In the rows, zero is written as 128.
Known rows, with every step that occurs:
peliz/pazif/nedina/sotem: [129 135 151 161 100 150 115 151 146 167  90 127 140 157  74 134 164 130
 139 128 103  77 155 142 108 121 146 188 160 123 120 125 147 166  60 161
 131 104 105 135  83 140 153 146 103 159 119 156 109  67 133 147 123 118
 110  98  80 128 105  66 150 143 121 108  79  98]
pati/nedina/sotem/deda/favam/sira/pazif: [ 95 164 104 106  87 107 151 141  89 139 100 142  68  76 102 192 192 139
 127 145 107 120  81 113 145 218 145 146  73 134 105  82  97  40 150 144
 179 123 188 174 108 187 111 207 112 120 157  32 145 171  97 160 114 116
 117 175  81 221  47 128 104 110 145 157 102 129]
pazif/nedina/sotem/deda/favam: [105 154 168 131 112 203  92 150 138 162  98 112  93 125  62 100 171 117
 134 106  86 131 106 150 146 160 149 180 203 124 135 155 101 136  87 142
 146 103 125 188 106 130 159 159  71 130 105 154 108  97 115 124 145 134
  97 130 100 156  80  85 127  99 162 140 144 147]
peliz/pazif/nedina/sotem/deda/favam/sira: [ 88 153 111 119  93 145  97 151 166 149  89 116 115 132  39 133 175 154
 167 164 111 100 103 139 184 176 131 195 157 110 116 113 135 103 119 132
 140  81 137 141 124 185 117 188 111 141  82 112  89  89 114 151 134 137
 103 110  76 176  86  90 125 103 135 131 128 149]
favam/deda/sotem/nedina/pazif: [147 150 129 130 122 101 147 177 133 165 112 109 138 118 117 180 145 131
 108 166 146  43 127 159  58 129 114 109  97 136 146 138 137 129 135 142
 112 165 126 123  79 107 114 163 124 109 115 126 159 133 148 176 113 111
 134 153 112  96  99 114 100 170 130 103 122  96]
sira/favam/deda/sotem: [154 131 176 138 124  96 149 142  96 126 143 126  54  95 122 127 106 110
 162  50 176  59  87 106  97 120 140  87 110 127 144  88 167 131 107 130
 213 172 125 123  80  61 159 137 126 147 130 122 148 121 150 115  66 130
 126 179 117  89 136 115 133 155 155 146 128  72]
deda/sotem/nedina: [155 145 180 152  90 103 116 153 102 154  93  99 106 147 100 128 134 101
 125  78 125  81 143 138  64 101 144 109 152 169 156 178 107 166  92 176
 143 183 123 129  85  53 161 142 145 124 128 183 165 122 151 141 110 162
 119 146 110  95 118 112 144 156 132 137 105 100]
favam/sira: [144  89 135 104  89 105 151 111 123 155 118 158  87  94 138 185 116 115
 135  88 123 121  76 116 137 112 145 125 103 112 106  73 145 125 103 125
 199 136 129 103  73 114 114 148 116 113 125 131 139 120 156 172 107 162
 134 149  95  96 136  85 149 134 150 135 111 120]
pati/nedina/sotem: [162 156 148 141 126 117 148 147 125 148 107 144  48 115  97 222 172 105
 121  71  96  90 134 139  90 154 191 129 128 144 117 108 110 123  63 156
 203 154 131 161  61 121 149 121  92 141 161 108 146 130 105 141 106 116
 101 163  77 137 106  67 147 149 161 155  94  76]
deda/sotem/nedina/pazif/sira: [120 160 147 119 117 157 110 181 138 172 121  69 168 182  93 126 153 127
  82 144 118  62 189 165  71 122 149 125 137 149 138 173  91 151  96 182
 102 171 114 144  72  89 154 139 115 122 125 178 148  89 161 141 135 168
  96 123 118  99  88 109 121 180 145 121 107 112]
sotem/deda/favam/sira/pazif: [ 87  93 141  80  49 130 155 120  94 142  90 151 119  72 132 129 144 132
 126 133 125 138  51 110 164 173 107 148  66 117 106 104 122  68 149 128
 153  98 163 145 117 138 105 204 126 105 133  85 141 140 152 180 125 135
 165 144  99 151  58 125 123  94 143 128 128 155]
nedina/sotem/deda/favam/sira: [103 137 138 130  94 156 134 152 121 146 113 131  55  71  87 159 145 138
 140 132 127 138  62 136 181 164 148 179 139 125 114 101 113  89 116 135
 170 124 139 154 105 173 123 173  73 112 111  82 122 145 127 135 134 147
 113 159  91 165  92 108 119  95 160 127 114 144]
peliz/pazif/sira/favam/deda: [140 112 161  92 118 124 130 133 162 118 144 143 116 127  81 126 123 142
 172 110 170  53 112  99 153 106 109 124 119  91  85  54 195 132 105  98
 200  92 131 123 102 127  82 125  86 164 101 150  97  70 144 147  76 109
 137  95  69 105 120  96 152 148 130 142 152 103]
rutab/sotem/nedina/pazif/sira/favam: [111 158 155 139 101 114 103 157 158 113 138  71 118 159 110 133 133 136
  80 133 161  90 180 103 117  97 120  97 125 116 139 151 126 127 107 136
 188 174 124 190  61 131 146 150  77 137 144 190 152  84 137 129 109 145
  75 114 154 114  66 159  96 154 151 111  85  92]
nedina/sotem: [139 124 173 168 104 155 157 164 116 166  99 136  69  92 118 164 145 108
 106  91 112 104 118 133 107 109 161 169 151 149 117 106 126 148  63 155
 172 145 100 158  61 121 168 123  72 134 156 130 132 129 127 129 119 132
 122 145  99 119 110  78 143 130 156 118  73  94]
deda/favam/sira/pazif/nedina: [ 68 139 112  79  69 117 132 112 115 162 120 144 157  96 119 119 140 113
 116 120 118 141  80  64 170 165 114 129 100 107 110 109 165  93 157 140
 160 116 151 124 104  99 154 215 180 129 146 130 131  89 164 166 142 168
 113 139 123 159  93 115 128 119 165 120  81 147]
peliz/pazif/sira/favam/deda/sotem/nedina: [134 170 149 120 131  92 110 165 149 124 133  83 127 177  53 101 128 154
 182 121 186  32 146  92 113 115 117 109 150 139 134 126 172 145 136 120
 161 150 152 111 129  93 102 151 119 160  82 171 127  79 152 130  87 130
 108 105  87 126 124 126 145 187 114 145 146  92]
pazif/sira/favam/deda/sotem/nedina: [139 183 159 113 147 110 107 160 124 138 153  80 105 151  77 108 119 117
 164  73 167  74 125  88 123 111 127  86 174 133 158 120 164 139 148  97
 200 181 144 123  98  73 115 145 102 144  96 176 135  90 145 114  98 143
 102 153 115 120 134 130 142 200 136 173 152 102]
sira/favam/deda/sotem/nedina/pazif/pevem: [ 97 176 159 125 129  70 170 158 117 126 193 101  72  96 103 118 136 108
 128 148 210  46 138 115  50 100 113 110  91 141 181 149 155 108 129 109
 132 173 135 167  86 107 136 175 106 115 158 129 156 126 142 193  92 117
  78 149 122 131  87 156 100 189 136 135 140  46]
rutab/sotem/deda/favam/sira/pazif/nedina: [ 77 134 137  78  60 123 118 107 113 130  85 126 153 101 129 123 143 132
 105 140  97 114  92  73 153 182 109 105  87  64 140 120 134  95 152 115
 169 114 175 145  99 159 145 212 144 135 105 141 142  91 166 167 133 144
 120 141 124 167  35 129 104 112 134 122  81 170]
peliz/pazif: [158  69 181 130  70 122 135 127 145 137  87 169 116 129 107 156 144 129
 128 107 135  63 141 153  94  95 132 162 105 128  83 115 137 150  58 174
 142  92 102 125  99  97 136 128 128 142 130 148 117  95 152 178  95 125
 155  87  68  80 120  68 145 120 136 108 111 105]
sira/favam/deda: [154 107 156 123 117  92 159 122 113 117 155 158  59  75 124 158 106 104
 170  67 174 104  61  98 133 110 120 103 122 112 118  71 186 115 112  95
 220 131 126 141  78 103 111 132  86 139 129 130 128 122 135 141  73  97
 146 153 106  95 132 102 139 135 155 141 156  75]

Rows:
[135 161 135 146 124  73 148 190 133 126 150  92  84 124 108 144 125 125
 127 130 190  63 122 126  75 121 106 101 110 148 153 133 154 109 149 140
 153 184 133 146  80 103 124 167 117 124 146 103 158 150 124 131  85 106
 110 164 129 113 105 156  93 170 139 110 131  61]
sira/favam/deda/sotem/nedina/pazif
[137 110 181 112 109 153 112 127 120 126 155 121  88 144 100  95 124 101
 136  51 144 111 114 105 151  99 143 116 166 121 110 110 142 149  72 126
 221 130 123 163  84  78 142 109  73 146 135 177 120  77 144 107 106 160
 104 129 107  96 133 100 166 146 168 157 140 101]
pazif/sira/favam
[133 143 152 150  95 115 129 182 117 152 100  86 126 148 113 152 149 117
  86 139 130  62 165 170  46 111 135 123 116 167 146 184  96 142  98 201
  92 173 106 147  78  82 163 157 131 109 155 142 163 136 140 149 116 145
 106 142 121  94  94 128 100 155 149 101  93  84]
deda/sotem/nedina/pazif
[ 81 110 125 103  54 116 156 119 102 153 109 158 113  55 143 136 132 118
 104 124 143 129  70  72 166 158 116 144  56 124  87  88 153  72 146 162
 159 122 144 129 101 114 155 194 161 120 167  83 148 131 161 168 128 163
 145 148 111 150  89 125 126  94 170  99  64 136]
deda/favam/sira/pazif
[ 94 123 113 108 110 120 145 135 103 177  76 124 149 126 121 152 178 133
 125 160  70 132  99 128 162 165 124 162 127  81 148  88 112 131 148  95
 161 116 159 137  73 201  76 215  72 119 122  96 143 123 124 145 147 101
 137 147  97 167  61 105 140 155  81 150 112 134]
favam/sira/pazif/nedina/sotem/deda
[133 114 139 138  87 112 143 167 140 145 107 121 131 134 119 176 162 122
  98 144 131  96 144 157  78 107 127 144 117 153 108 166 102 128 115 155
 113 134 107 160  67 126 114 158  94 105 156 146 156 138 125 177 123 114
 124 120 113  94  86 117 111 140 141  92 125  95]
sotem/nedina/pazif
[167 152 163 132 128  90 139 157 120 153 104 113 125 116 109 166 129 128
 145  99 135  58 107 126  72 120 123 100 135 125 152 136 149 148 135 125
 147 176 135  98  94  82 115 153 132 131 100 161 160 125 156 166 105 130
 133 152 105  99 130 106 132 185 111 143 122 105]
favam/deda/sotem/nedina
[120  95 204 115  70 170 120 127 118 133 100 145  89  94  92 117 145 113
 130  82 117 124  77 153 130 141 130 145 139 131 103 148  96 107  84 152
 156  96 133 176 110 101 138 147  97 115 111 147 116 126 136 160 116 149
 143 130  87 116  91  86 127  78 175 145 170 148]
sotem/deda/favam
[122 153 121 101 146 114 136 165 159 135 168 102 134 132  99 153 141 141
 131 151 174  96 123 120 150 122 100 112 144 111 113 110 161 114 154  84
 165 139 134 164  81 136  66 163  56 130 122 146 124 103 121 150 109 100
 114 123 123 120 103 135 117 173 143 128 170  96]
sotem/nedina/pazif/sira/favam/deda
[124 133 133  88 125 132 124 129 148 124 174 121  77 157  98 174 162 120
 111  78 141  77 153 141 119 148 167  99 110 135  95 112 114  97  74 157
 206 135 143 204  68 110 134 125  87 140 169 116 130  94 106 134  82 125
  73 139 101 113  97 112 123 150 195 163 149  79]
pati/nedina/pazif/sira/favam
[123 131 131  95 118 156 113 158 158 168 127 103 176 173  99 154 158 130
  80 150 115  95 159 164 111 112 125 146 145 126 109 162 107 147 101 139
 115 135 118 155  81 127 100 148  74 113 141 185 138  93 144 159 137 141
  99 102 117 103  88  99 127 153 139 122 129 122]
sotem/nedina/pazif/sira
[118 141 148 102 142 157 147 168 138 147 169  91  99 117 117 120 119 133
  93 120 173  37 122 137 119 139 141 105 110 108 127  86 149 114 103 142
 183 156 119 147  66  87 148 133  94 150 118 120 134  97 158 112  88 138
 107 155 110  98 109 110 117 158 172 129 123  80]
nedina/pazif/sira/favam/deda/sotem
[111  96 154  94 121 184 140 144 150 175 137 131 158 126 119 152 153 125
  62 138 105  80 148 169 116 124 147 147 114 116  92 112 120 131  60 149
 132 106 100 162  64 111 132 128  80 128 134 154 125  80 160 151 130 155
 118 118 102  77  92  67 140 133 172 118 111 120]
nedina/pazif/sira
[113 149 131 113 109 128 109 168 152 133 160  86 113 169  91 113 153 125
 120 129 161 116 152 129 138 103 116 132 159 149 120 152 118 128 118 141
 165 139 120 195  81 118 108 150  62 125 161 169 141  97 115 125 112 134
  88 113 135 116  97 139 127 157 160 122 145  92]
sotem/nedina/pazif/sira/favam
[ 76 134 122 126  70 152 163 158  96 156  81 135  87  54 121 132 162 139
 109 164 123 140  63 108 176 180 117 184  94 136 111  86 105  70 146 138
 155 110 154 157 104 172 120 217  92 113 151  53 142 165 126 143 142 124
 139 161 105 196  53 128 116  90 143 119  91 149]
nedina/sotem/deda/favam/sira/pazif
[ 68 115 125  65  72 132 124 109 109 164  93 142 154 109  97 110 160 124
 137 141  96 143  67 108 173 190 113 140 105  98 130 118 127  98 167 114
 152  90 171 146 118 139 107 219 136 119 119 115 121 105 143 173 144 135
 127 137 101 157  73 121 125 110 139 135 145 170]
sotem/deda/favam/sira/pazif/nedina
[129 164 128  96 155 150 131 178 159 175 134  92 172 147 102 162 142 149
  86 175 131  35 148 159  97 136 125 113 124 115 136 127 141 130 130 130
 109 154 126 120  73 102 105 154 112 124  91 164 143  92 156 159 123 136
 112 138 108 104  97  94 116 193 130 128 121 117]
favam/deda/sotem/nedina/pazif/sira
[109 113 154 109 106 161 125 151 139 136 164 113 100 139 112 107 133 122
  97 106 150  94 135 142 136 108 134 132 125 127  96 109 124 121  75 155
 182 126 104 192  62 101 143 121  61 137 158 142 115  86 125 120 102 146
 103 128 115  94  98 115 126 129 183 123 136  91]
nedina/pazif/sira/favam
[ 56 168 102 119  90 139 128 149 112 175 106 117 141  87 110 117 160 122
 103 142 112 140  93  59 187 176 130 170 124 126 120  90 163  89 152 154
 153 130 139 146  87 132 168 218 134 144 157 103 129 107 133 132 169 149
 102 154 131 186  79 121 132 116 155 102  37 144]
deda/favam/sira/pazif/nedina/sotem
[ 89 171 117 112 105 159 105 144 142 151 110 111  97 114  61 139 164 128
 154 136 103 146  75 125 188 179 154 165 182 100 136 114 126 103 128 112
 169 110 138 147 101 174 127 190  89 127  93 135 108 109 120 132 148 152
  89 149  99 160  94  97 130 112 157 160 131 163]
pazif/nedina/sotem/deda/favam/sira
[ 70 153 162 125  85 182 124 149 107 171  71 124 149 107  98  83 193 120
 103 144  85 125 104 125 147 179 122 188 167 128 130 139  97 113 116 145
 117  93 144 197 105 147 154 205  89 138 142 125 117 114 120 124 153 110
 129 130 111 184  44 109 122 115 140 122 113 149]
sira/pazif/nedina/sotem/deda/favam
